Every row comes from one small tree of marks. Brackets hold a mark, then the marks that hang from it, in the order of their numbers. Every link used is in the known rows. Which tree was each row made from?
Known rows:
(Q_426 (Q_553 Q_968)): [ -4.1  32.2  -8.6   3.6   4.4 -34.1  -7.6  -0.9 -14.6   8.2   3.4   5.9
  -1.2   9.0   1.7   1.4  10.4 -14.2   4.5   5.8   4.7  19.4]
(Q_553 Q_305 Q_426 Q_968): [-13.0  39.8  -3.8   4.1   4.3 -40.1 -10.0   6.8  -0.6   9.1   3.0   2.5
   6.4  -6.8   6.0  -1.2   4.8 -26.6 -21.9   9.4   0.0  40.7]
(Q_426 (Q_553 (Q_305 Q_796 Q_972) (Q_968 Q_564))): [ -6.0  15.2 -23.9  26.1  14.3 -42.9  -7.8  -9.6  -4.0  28.0 -17.7  -4.2
  -9.5  17.8  -2.6  25.5   7.0 -45.3 -26.2  10.0  18.7  29.4]
(Q_426 (Q_553 (Q_305 (Q_972 Q_284)) (Q_968 Q_564))): [-28.0  23.0 -17.7  13.6  11.2 -36.2  -9.7 -20.8 -19.5  -4.1 -12.2  -3.7
 -10.6   9.0  -3.7  18.7   8.5 -39.0 -40.5  10.4  10.7  27.7]
(Q_955 Q_591 (Q_972 Q_284 (Q_305 (Q_553 (Q_968 Q_564)) Q_796))): [-29.3  31.7  -9.5  39.0  -8.1 -57.3  -3.4 -27.6 -13.3 -50.4  -9.0  -0.6
 -11.6  36.2  32.2  41.4  -2.0 -30.8 -29.5  23.7  25.1  33.0]
(Q_426 (Q_553 (Q_968 Q_564))): [ -2.2  30.1 -13.6   9.8   6.9 -26.6 -13.7  -4.0  -2.9   5.3   1.5 -12.9
  -8.8  12.7  -0.7  -4.3  13.5 -18.2 -15.4   4.3  10.5  10.2]
(Q_955 Q_591 (Q_972 Q_284)): [-29.8  32.5   6.9  12.3  -4.3 -41.4   6.6 -21.1  -7.9 -34.4  16.2  16.6
 -13.2  10.4  29.5  19.5  -1.1   2.5  -3.8   4.7  11.7  22.3]
(Q_955 Q_972): [ -8.5  27.2   7.5   7.3  -0.8 -26.7   2.1  -7.5   1.4  -1.0  10.1   6.5
  -7.8  11.3  24.0  20.7   9.2  -1.4  -2.5  -0.7  18.5  12.5]
(Q_553 (Q_305 (Q_972 Q_284)) Q_426 (Q_968 Q_564)): [-31.4  29.4 -11.7  12.7   5.0 -41.4 -13.8 -12.4  -5.8  -7.4 -11.3  -4.5
  -6.4   7.4   1.7  21.8   7.2 -38.6 -50.7  13.3  12.3  35.9]
(Q_972 Q_284): [-24.1  25.3   2.0   8.1   4.8 -18.5  -0.6 -14.0 -20.6 -17.1   6.1  10.1
   0.3   9.6  14.1  26.9   9.3  -2.1   0.5  10.0   7.5   2.5]
(Q_426 (Q_553 (Q_305 Q_796 (Q_972 Q_284)) (Q_968 Q_564))): [-23.4  17.0 -22.1  27.0  15.5 -42.9  -7.8 -19.5 -23.3   4.9 -20.9   3.0
  -8.0  17.7  -4.6  34.4   8.5 -45.9 -33.2  20.1  15.5  31.6]
(Q_426 (Q_553 (Q_305 Q_796))): [ -7.9  18.8 -12.5  18.8  18.9 -29.7   1.2  -7.5 -16.1  21.6  -5.0   4.9
  -0.6   6.4   6.9  16.3   5.5 -26.0   0.9   9.2   2.3  18.5]
(Q_305 (Q_553 Q_426 Q_968) Q_796 (Q_972 Q_284)): [-31.1  21.0 -11.9  19.8   1.9 -67.3  -8.9  -9.3 -21.5 -13.1 -22.0  17.7
   4.8  38.7   3.4  55.8   2.5 -39.3  -8.3  28.1  19.7  46.2]
(Q_553 (Q_305 Q_796 Q_972) Q_426 (Q_968 Q_564)): [ -9.6  22.1 -18.0  25.0   7.2 -47.8 -12.3  -1.0   8.8  24.7 -16.8  -4.5
  -5.3  16.9   2.8  27.7   5.2 -45.7 -35.9  13.7  21.0  37.5]
(Q_564 (Q_968 (Q_553 (Q_305 Q_796 Q_972)))): [ -4.0  17.4 -13.5  12.9  11.9 -26.1   1.5 -12.1   8.1  40.9 -20.9 -13.9
  -5.6  22.1  11.1  45.0  -4.1 -35.5 -42.2   9.3  31.0  22.7]
(Q_305 (Q_553 Q_426) Q_796 (Q_972 Q_284)): [-33.7  13.2 -10.1  20.8   5.9 -53.6  -4.1 -16.9 -19.1 -13.7 -20.6  12.4
  -0.6  41.6   9.9  59.4   2.4 -31.2  -2.9  22.5  19.1  28.8]
(Q_796 (Q_305 (Q_553 Q_968) (Q_972 Q_284))): [-29.7  21.0   3.2  16.4  -8.6 -52.9 -12.1 -25.1 -23.5 -29.8 -13.5   2.2
  12.1  31.3  21.0  64.3   3.1 -33.2   1.1  24.8  27.9  30.1]
(Q_968 (Q_553 Q_305 Q_426) Q_564): [-15.7  34.4 -13.6   8.4  15.5 -14.0 -19.4  -4.9  11.0  14.8  -3.0 -39.2
  -7.2   1.0   3.0 -12.5  15.1 -33.2 -59.4  -6.6   2.6  20.5]
(Q_972 Q_284 (Q_305 (Q_553 Q_426 Q_968) Q_796)): [-29.7  34.2  -9.7  25.5  -2.1 -50.4  -9.7 -12.6 -33.6 -30.7 -20.4   8.2
   9.2  31.9  17.7  43.7   6.4 -35.1 -13.7  33.2   9.5  31.7]
(Q_305 (Q_553 Q_426 Q_968) Q_972): [-18.6  25.3  -9.3   6.9  -4.8 -58.9 -11.2  -0.6   2.1   0.1 -11.1   3.4
  -0.1  30.2   5.3  31.9   1.3 -31.9  -8.1  10.5  18.3  40.0]

Write each row's tree:
[-14.7  10.2   3.2  17.0  -6.5 -39.5  -6.5 -21.6  -3.1  -8.0  -9.8  -9.2
   5.7  34.4  29.5  58.5   1.4 -24.6  13.7  10.3  31.1  10.2]
(Q_796 (Q_305 Q_553 Q_972))
[-17.7  36.4  -8.5   2.0  13.3 -21.6 -12.5  -1.9  -0.3  18.3  -1.3 -20.5
   0.5  -3.4   5.3  -6.5  12.0 -28.5 -39.3  -4.8  -3.0  28.7]
(Q_968 (Q_553 Q_305 Q_426))
[-15.9  17.7  -8.6  10.3  -3.8 -51.0  -5.2  -5.0  -1.6   0.3  -8.1   7.8
   0.5  30.8   7.8  42.2   0.5 -27.7   1.0   7.5  23.6  30.1]
(Q_305 (Q_553 Q_968) Q_972)
[-10.8  17.0 -18.4  25.8   2.2 -58.3 -16.0  -2.6   8.6   6.0 -21.2  -9.1
  -5.2  44.0   2.0  40.6   4.2 -43.8 -19.7  17.2  29.5  35.9]
(Q_305 (Q_553 Q_426 (Q_968 Q_564)) Q_796 Q_972)
[-28.3  19.4 -16.9  26.8   4.0 -59.0 -15.7 -12.8 -10.5 -16.3 -23.8  -1.3
  -3.1  42.7   0.9  50.8   6.1 -43.5 -28.0  26.5  25.8  36.5]
(Q_305 (Q_553 Q_426 (Q_968 Q_564)) Q_796 (Q_972 Q_284))
[-25.6   9.7  -6.7  23.7   6.1 -34.7   4.7 -18.9 -22.1   1.0 -11.5  22.2
  -3.0  28.3  13.9  60.2   6.9 -16.3   6.4  15.1  23.6   9.2]
(Q_305 Q_796 (Q_972 Q_284))
[ -8.2  33.5  -8.9  16.7   8.4 -47.5  -8.3   8.0  -4.7  19.2  -5.7   9.4
   8.7   1.8   4.8  13.8   4.3 -33.9 -14.9  18.5   4.7  44.5]
(Q_553 (Q_305 Q_796) Q_426 Q_968)
[-14.3  36.0 -11.4  18.3  -6.2 -35.4 -18.9  -6.9   0.4 -21.6 -11.4 -24.2
  -3.0  27.9  17.2  13.5   8.2 -31.9 -33.8  13.1  13.9  16.1]
(Q_972 (Q_305 (Q_553 Q_426 (Q_968 Q_564))))
[ -9.3  30.2 -16.4  30.7  -1.6 -41.7 -16.6  -5.9  -4.4 -11.4 -19.5 -17.4
  -0.3  36.0  16.1  29.6   8.3 -39.2 -25.9  22.9  18.9  20.6]
(Q_972 (Q_305 (Q_553 Q_426 (Q_968 Q_564)) Q_796))
[-32.1  28.7   2.2  13.1  -9.1 -61.1 -17.4 -20.5 -20.3 -29.6 -16.9  -1.8
  11.5  31.9  19.5  54.9   3.8 -37.1  -8.7  27.0  23.7  39.2]
(Q_796 (Q_305 (Q_553 Q_426 Q_968) (Q_972 Q_284)))
[-25.8  16.8   7.1  16.5  -5.0 -28.7  -3.7 -30.2 -20.7 -16.7  -6.4   3.2
   4.1  20.8  29.7  58.4   8.0 -14.3   6.1  14.6  26.2   2.0]
(Q_796 (Q_305 (Q_972 Q_284)))
[ -8.0  23.5  -9.3   0.2   7.3 -18.7  -0.2 -12.8  12.5  31.0 -12.4 -20.0
  -7.9  13.4  11.9  30.8  -4.2 -28.3 -50.2   0.2  25.3  18.1]
(Q_564 (Q_968 (Q_553 (Q_305 Q_972))))
[ -6.1  30.8 -15.2  10.9  12.6 -26.7 -12.5  -4.5  -2.7   9.5  -0.3 -16.0
  -5.5   0.0  -2.5  -8.5   9.6 -31.2 -31.6   4.6   3.3  23.5]
(Q_426 (Q_553 Q_305 (Q_968 Q_564)))
[-14.3  19.7 -13.8  19.5  -0.2 -66.1  -8.8   0.3  -2.6   9.7 -19.0  10.9
   3.0  39.5   5.3  46.7   1.0 -38.8  -0.2  19.5  23.7  44.4]
(Q_305 (Q_553 Q_426 Q_968) Q_796 Q_972)
[-10.9  21.5 -18.9  14.0   9.3 -36.0  -9.3 -11.0  -0.3  17.9  -9.8 -10.4
 -12.6  10.4  -2.3  10.1   7.2 -38.3 -32.8   1.8  13.9  26.0]
(Q_426 (Q_553 (Q_305 Q_972) (Q_968 Q_564)))
[-16.5  38.2  -6.2  12.3  -8.7 -43.2 -11.9  -4.2 -10.9 -18.6  -9.5  -5.2
   4.8  23.7  19.6  19.8   4.9 -27.5 -14.0  15.1   8.2  24.7]
(Q_972 (Q_305 (Q_553 Q_426 Q_968)))
[-34.2  21.0 -19.9  23.7  18.6 -30.1 -14.4 -19.8 -10.3  11.8 -23.3 -20.7
  -9.5  18.9   1.0  30.8  14.8 -48.2 -60.3   8.1  14.8  28.2]
(Q_968 (Q_553 (Q_305 Q_796 (Q_972 Q_284)) Q_426) Q_564)
[-13.0  27.8   7.1  10.9  -4.2 -38.9 -15.4 -11.1  -1.6 -17.0  -3.0 -18.4
  11.4  25.1  27.1  29.3   4.1 -21.1   5.8  15.5  15.6  17.7]
(Q_796 (Q_305 (Q_553 Q_426)))
[-31.5  25.8  -7.4  26.1   1.9 -37.3  -4.4 -19.8 -30.4 -31.4 -19.1   3.1
   4.1  34.5  23.9  47.6   5.9 -27.4  -8.1  27.4   9.0  14.5]
(Q_972 Q_284 (Q_305 (Q_553 Q_426) Q_796))
[-15.2  15.7 -10.7  20.5   9.1 -43.2   0.5  -5.0   0.5  26.8 -13.4   8.9
  -2.4  14.9  12.2  36.6   1.8 -32.8 -10.2   9.8  14.6  29.5]
(Q_553 (Q_305 Q_796 Q_972) Q_426)
[-11.7   8.2 -17.0  20.5  15.5 -37.9   4.2 -13.3 -13.4  30.3 -14.7   9.8
  -6.7  17.3   7.1  34.3   3.2 -32.5  -0.7   6.6  12.4  21.0]
(Q_426 (Q_553 (Q_305 Q_796 Q_972)))
[-29.7  25.7 -11.5  19.4   7.3 -56.2  -5.1  -8.0 -21.2   5.4 -17.8  20.9
   4.1  12.1   3.0  42.5   3.9 -41.4 -23.4  24.0  11.6  49.4]
(Q_553 (Q_305 Q_796 (Q_972 Q_284)) Q_426 Q_968)
[-15.2  23.6 -14.0  12.9  -2.5 -51.2 -17.6  -3.6  12.8  -3.3 -13.0 -14.5
  -7.6  35.1   3.0  26.6   4.5 -36.7 -27.6   8.7  23.9  31.2]
(Q_305 (Q_553 Q_426 (Q_968 Q_564)) Q_972)
[-14.9  23.9  -8.9  26.2   0.2 -36.8  -4.7  -9.4 -12.1  -8.9 -16.5  -3.2
   2.1  34.9  25.8  38.4   4.2 -26.4  -0.6  17.8  12.6  11.6]
(Q_972 (Q_305 (Q_553 Q_426) Q_796))
[-12.0  24.8  -4.2  19.3  -9.0 -53.0 -24.3 -13.5   8.7 -11.3 -16.1 -27.2
   2.1  36.2  17.9  38.9   5.4 -41.1 -21.1  16.2  32.3  27.9]
(Q_796 (Q_305 (Q_553 Q_426 (Q_968 Q_564)) Q_972))
[-30.6   5.3  -8.9  24.8   6.9 -45.2   2.2 -20.9 -22.3 -13.7 -17.9  16.2
   0.3  41.3  11.9  70.7   1.6 -26.9   5.7  20.1  24.1  19.7]
(Q_305 Q_553 Q_796 (Q_972 Q_284))
